What can hang from each mark
z_896: z_52 z_330 z_609 z_671 z_736
z_671: z_896
z_330: z_600 z_609 z_896
z_52: z_671 z_896
z_736: z_896
z_609: z_330 z_896
z_600: z_330

Every row comes from one small tree of marks. The marks that hang from a mark follow it in brackets, in the order of their numbers. Every link used is in the known rows. Which tree was each row made from?
Known rows
z_671(z_896(z_330 z_609 z_736)): [-3.81  1.85  1.23 -2.36 -2.03  0.25  1.55  1.78 -1.53  0.85  0.63  0.00
 -0.01  3.58  1.85  0.77  0.47 -0.93 -0.68 -1.66  3.81 -3.06 -0.39]
z_52(z_671): [ 4.21 -1.68 -0.45  5.08 -1.26  0.03  0.41 -3.42  2.80  3.63 -4.66  0.19
  5.53  0.49 -1.83  3.38  0.47  0.30  2.38  2.73 -1.76 -0.49  3.63]
z_896(z_52(z_671) z_609(z_330(z_600)) z_736): [ 1.71  0.84  3.49 -0.75  4.91 -3.26  0.26 -0.30  0.22  2.31 -0.26 -0.67
 -1.61  1.07 -2.20 -2.09  0.60 -0.43  0.73 -1.84  2.66 -2.03 -1.10]
z_52(z_896(z_671)): [ 3.05  1.67 -0.03  0.71 -1.92  0.27  2.32 -2.35  0.43  1.88 -1.04 -0.03
  4.21 -2.23 -1.18  1.64 -0.98  1.07  1.13  0.66 -2.25 -0.20  2.79]
z_330(z_600 z_896): [ 0.13 -3.71 -4.78  1.83 -0.09  2.20 -3.10  1.88  2.35 -3.45 -1.07 -0.77
 -0.32 -1.03 -0.14  1.43  1.33  2.30 -0.72  4.25 -1.03  3.13  1.50]
z_600(z_330(z_609 z_896(z_52 z_671 z_736))): [-1.76  0.91 -0.49 -1.61  1.01  1.34  0.19 -2.06 -2.65 -2.98  3.06 -1.13
 -2.15 -2.42  1.38 -2.68 -2.44  1.15  0.88 -2.86 -1.63 -0.11 -2.26]
z_609(z_330(z_600) z_896(z_52 z_671 z_736)): [-0.06  0.26  1.35 -1.38  3.56 -2.72 -0.60  4.72 -0.69  0.63  2.16  0.07
 -2.46 -2.54 -1.20 -4.10  1.25 -0.29 -0.25 -0.79 -2.54  2.99 -1.87]
z_671(z_896(z_609)): [ 0.22 -0.50 -1.13  3.42 -3.45  0.85  0.21 -0.35 -0.35  1.23 -2.78  1.78
  1.75  1.15 -0.08  1.51 -1.06 -1.54 -0.76  0.37  1.45 -1.80  2.17]
z_896(z_52 z_330(z_600) z_609 z_671 z_736): [-2.01  3.41  3.74 -5.78  2.86 -2.11  0.41 -4.15 -3.00  0.28  3.63  1.11
 -4.08 -0.06 -0.19 -2.37  0.60  1.20  0.18 -2.44  3.01 -2.64 -2.71]
z_609(z_330 z_896(z_52 z_671)): [ 1.16 -0.61  0.96  1.27  0.56 -1.29 -0.08  0.87 -1.21  0.93 -0.53  3.04
 -2.04 -3.54 -1.50 -3.13 -1.16 -2.88 -0.26  0.30 -4.25  2.98 -0.79]
z_600(z_330(z_896(z_609 z_671))): [-3.46 -0.50 -2.84  0.70 -0.74  0.86 -0.81 -4.27 -1.23 -1.23 -0.36  1.34
 -2.82 -2.03  0.04 -2.78 -1.01  0.21 -0.41 -0.09  0.43 -0.04 -0.31]
z_736(z_896(z_609)): [-0.57 -0.70 -1.58  2.27 -3.52 -0.03 -1.38 -5.91  0.36  1.05 -1.02 -0.81
  0.90  0.49  0.50  0.66 -2.05 -0.57 -1.85 -0.49  1.49 -0.37 -0.53]
z_671(z_896(z_52 z_736)): [ 0.39  1.60  0.99 -0.27 -3.68  0.48  2.65  1.28 -3.69  2.14  0.38 -0.80
  3.07  0.08  1.00  1.53 -1.28  0.50  1.70 -2.00 -2.40 -0.52  0.74]
z_671(z_896): [ 1.23 -1.42 -2.23  3.71 -3.77  1.56  0.19  2.18  0.05  0.60 -3.83  0.95
  4.14  0.87 -0.60  3.33 -0.49 -0.33  1.34  2.22 -1.61  0.77  3.36]
z_896(z_52(z_671) z_330(z_600 z_609) z_736): [ 3.23  0.10  2.55 -2.23  4.82 -0.54  0.25 -1.30  2.02 -1.21  1.28 -0.44
 -0.53  2.31 -0.41  2.02  1.27  1.75  1.48 -0.32  2.27 -2.60 -1.88]
z_671(z_896(z_609(z_330))): [-1.05 -0.73 -0.41  3.07 -0.61  0.25 -0.86  4.10  0.19 -0.27 -3.56  2.05
 -0.62  1.82 -1.44 -0.46 -1.17 -3.93 -0.71  1.01  2.54 -0.51  1.64]
z_609(z_330 z_896): [ 0.49 -4.01 -1.68  4.50 -0.36 -0.03 -2.05  5.31  3.20 -0.45 -3.10  0.58
 -0.16  0.22 -0.58 -0.40  1.00 -3.84 -1.50  2.78 -2.35  4.53  1.53]
z_736(z_896(z_671)): [ 0.54  0.55 -1.58  1.93 -2.94  0.19 -0.77 -5.28 -0.36  2.00 -1.23 -0.49
  3.33 -2.12 -1.20  0.28 -2.04  1.48  1.29  0.87 -2.09  0.89  0.35]
z_330(z_600 z_609 z_896(z_52 z_671 z_736)): [ 0.85  0.63 -0.11 -1.61  3.07  1.31 -1.17 -0.49 -0.65 -3.06  3.97 -1.14
 -1.97 -3.27  0.93 -1.94 -1.16  2.68 -0.31 -1.06 -0.72 -0.48 -2.15]
z_671(z_896(z_52 z_330(z_600 z_609))): [ 2.30 -1.27 -0.91 -1.56  1.75  1.83 -0.81  2.75  0.46 -5.52 -0.26  3.04
 -3.07  1.79 -0.54  2.68 -0.46  0.37  0.29  1.69  2.11 -0.78 -1.39]
z_736(z_896(z_330)): [-1.33 -0.75 -1.88 -1.26 -2.73  1.09 -1.21 -2.61  0.70 -1.15 -0.77 -0.93
  0.43  2.01  0.45  2.32 -0.64  0.65  0.21  1.84  0.48  1.53 -0.98]
z_600(z_330(z_896)): [-2.37 -3.38 -5.03  1.72 -2.06  2.39 -1.72  0.52  0.70 -3.09 -1.99 -0.91
 -0.50 -0.16  0.60  0.76  0.03  0.53  0.46  2.45 -2.01  3.45  1.42]
z_609(z_330 z_896(z_671 z_736)): [-1.58 -0.17  0.80  1.84  1.11 -1.65 -0.38  4.98  0.81  2.24 -0.08 -0.91
  1.09 -1.01 -0.23 -3.38  1.27 -2.22 -0.37 -0.11 -2.52  2.78  0.44]
z_330(z_600 z_609): [ 3.93 -3.97 -2.54  4.81  2.40  1.12 -4.24  1.29  5.23 -3.92 -2.86 -0.05
  1.09  1.47 -1.11  3.07  0.71 -0.40 -0.41  3.60  1.22  1.31  2.75]

Which tree is each row?
[ 1.89 -0.42  2.29  1.07  1.02 -2.11  2.13  2.23  0.30  4.15  0.03 -0.80
  1.00 -0.74 -0.20 -1.51  0.58 -1.38  0.34 -1.49 -3.23  1.27 -1.22]	z_609(z_330 z_896(z_52(z_671) z_736))
[-1.05 -2.83 -3.86  1.54  0.33  1.46 -3.12 -0.58  1.90 -2.86 -0.30  0.15
 -2.74 -0.76  0.33 -0.13  0.79  1.05 -2.75  2.42  1.93  0.64  0.14]	z_330(z_600 z_896(z_609))
[-1.23  2.58  2.39  1.28 -0.75 -1.41  0.08 -4.39 -1.47  3.78  0.30 -0.63
  2.34 -0.35  0.19 -1.53 -0.28 -0.78  0.18 -2.11  1.02 -2.44  1.34]	z_896(z_609 z_671 z_736)
[-0.98  2.20  1.20 -4.08 -1.23  0.61  2.77  1.74  0.80 -0.08  1.53 -3.06
  2.44  2.48  2.05  2.90  1.21  1.08  0.20 -0.83  0.84 -0.27  0.83]	z_52(z_896(z_330 z_736))
[-1.73 -2.30 -0.24  2.61  0.02 -0.97 -1.18  6.79  2.17  0.91 -0.69 -2.22
  1.04  1.00  0.96 -1.20  1.95 -2.92 -1.31  0.34 -2.01  3.80  0.73]	z_609(z_330 z_896(z_736))
[-1.66  2.24  1.89 -4.28 -2.46  0.64  2.82  2.01 -4.01  0.28  1.61  0.05
  0.35  1.76  1.38  1.40 -0.46  0.65  1.68 -1.70 -0.51 -1.16 -1.16]	z_671(z_896(z_52 z_330 z_736))
[ 0.30  0.33 -0.68 -3.59  1.42 -0.17  0.59 -0.57  2.88 -2.88  0.79  0.51
 -2.56  2.27 -0.07  2.21  1.81  0.98 -2.27  1.00  4.66 -1.09 -0.12]	z_52(z_896(z_330(z_600) z_609))
[-3.23  1.09 -0.14 -3.01  0.59 -0.41 -0.02  3.68  0.08 -1.04  1.08 -0.13
 -1.40  3.83  0.77  0.71  2.45  1.03 -0.82 -0.55  5.17 -2.22 -0.70]	z_671(z_896(z_330(z_600) z_609 z_736))
[ 1.68 -4.55 -4.70  3.29  2.13  3.24 -4.35  2.10  4.62 -5.99 -0.98 -0.51
 -0.97 -0.39  0.27  1.84  0.35  0.90 -1.81  3.79  0.66  1.77  0.82]	z_330(z_600 z_609 z_896)
[ 3.56  2.07  1.33  0.46 -1.16 -0.44  4.59 -1.08  2.17  4.84 -0.75 -3.75
  7.50  0.50  0.30  3.10  0.78  2.65  1.60 -1.16 -1.12 -2.05  2.57]	z_52(z_671 z_896(z_736))
[-0.97 -1.47 -0.65 -0.86  1.74 -0.21 -2.75 -1.34  2.35 -2.64 -1.18  1.71
 -3.36  2.95 -0.70  1.25  2.15 -0.53 -1.15  2.54  4.48 -0.35  0.23]	z_896(z_330(z_600) z_609)
[ 0.86  2.91  3.25 -0.76 -1.42 -1.09  1.55 -4.00 -3.72  3.20  1.08 -0.71
  2.58 -2.24 -0.20 -0.84 -1.46  0.70  2.49 -2.14 -3.28 -0.63  0.64]	z_896(z_52 z_671 z_736)
[ 0.14  0.04  0.53  0.42  0.75 -0.81  0.85 -1.23 -0.92 -0.25  2.91  0.23
 -1.27 -1.68  1.47 -2.31 -0.74 -0.78 -0.43 -3.33 -2.75  0.99 -2.01]	z_600(z_330(z_609(z_896(z_52 z_671 z_736))))
[ 1.04  0.72  2.27 -0.29  4.30 -2.24 -1.80 -1.49 -1.37 -0.81 -0.63  3.11
 -4.74 -1.89 -3.52 -3.42 -0.92 -1.73  0.28  0.11  1.62 -0.13 -0.75]	z_896(z_52 z_609(z_330(z_600)) z_671)
[-2.26  2.27  1.57 -5.35  0.42 -0.83  1.42  1.30 -3.14 -0.69  2.87  1.01
 -3.56  2.26  0.81 -0.11  0.70  1.01 -0.55 -2.41  3.98 -2.76 -2.63]	z_671(z_896(z_52 z_330(z_600) z_609 z_736))
[ 0.14 -0.36 -0.60 -1.33  2.22 -0.31 -1.84 -0.57  1.34 -1.97 -1.45  2.05
 -0.72  0.36 -2.35  1.06  2.21  1.60  1.93  3.76  0.86  0.87  1.09]	z_896(z_330(z_600) z_671)
[-1.37  2.52  1.00 -2.29 -1.83  0.71  1.42 -2.67 -4.54  1.15  3.38 -1.09
  0.40 -4.21  1.13 -2.33 -1.95  1.99  1.00 -2.01 -3.83 -0.22 -1.14]	z_330(z_896(z_52 z_671 z_736))
[-0.21  1.36  2.00  1.91  0.80 -1.49  1.92  3.67  0.41  4.10 -2.59 -0.53
  2.66  2.43 -1.15 -1.07  0.13 -1.68  0.89 -1.76  2.96 -3.38  0.78]	z_52(z_671(z_896(z_609(z_330) z_736)))
[-2.88 -0.98 -2.24 -0.40  0.69  0.55 -2.39  0.81  1.07 -1.43  1.99 -2.75
 -1.61  0.13  1.83 -1.01  1.56  1.76 -2.53 -0.20  2.43 -0.11 -0.55]	z_330(z_600 z_896(z_609 z_736))
[-2.50  2.10  1.79 -2.73  1.07  0.16  0.38  1.74 -3.96 -0.21  2.46 -1.22
 -2.04 -3.53 -0.14 -4.40 -1.92 -0.09  1.00 -1.50 -2.87  1.15 -1.62]	z_609(z_330(z_896(z_52 z_671 z_736)))
[-0.13  4.39  2.39 -1.43 -0.97 -1.02  3.22 -3.67 -0.87  3.70  2.37 -1.87
  3.02 -1.15  0.88 -0.83 -0.79  0.68 -0.79 -3.60  1.28 -3.24  0.98]	z_52(z_896(z_609 z_671 z_736))
[ 4.53 -1.01  1.69  2.69  0.29 -0.39  1.99 -1.98  2.14  3.06  1.17 -0.58
  2.60 -0.87  1.74  0.77 -0.38 -0.39 -1.00 -2.31 -2.62 -1.45 -1.54]	z_330(z_609(z_896(z_52(z_671) z_736)))
[ 0.36 -1.56 -0.18 -1.45 -2.11  0.40  0.63 -1.03 -0.43 -0.60  0.86  2.63
 -2.77 -0.29  1.50  0.95  0.36 -1.70 -1.47  1.03 -2.77  2.15 -1.81]	z_609(z_896(z_52 z_330))
[ 0.09  0.65  0.28 -2.58 -2.98  1.53  1.79  0.31 -3.16 -1.12 -0.97  2.98
 -1.03  0.97 -0.15  2.45 -1.33 -0.30  1.59  0.84 -0.83 -0.36 -0.35]	z_671(z_896(z_52 z_330))
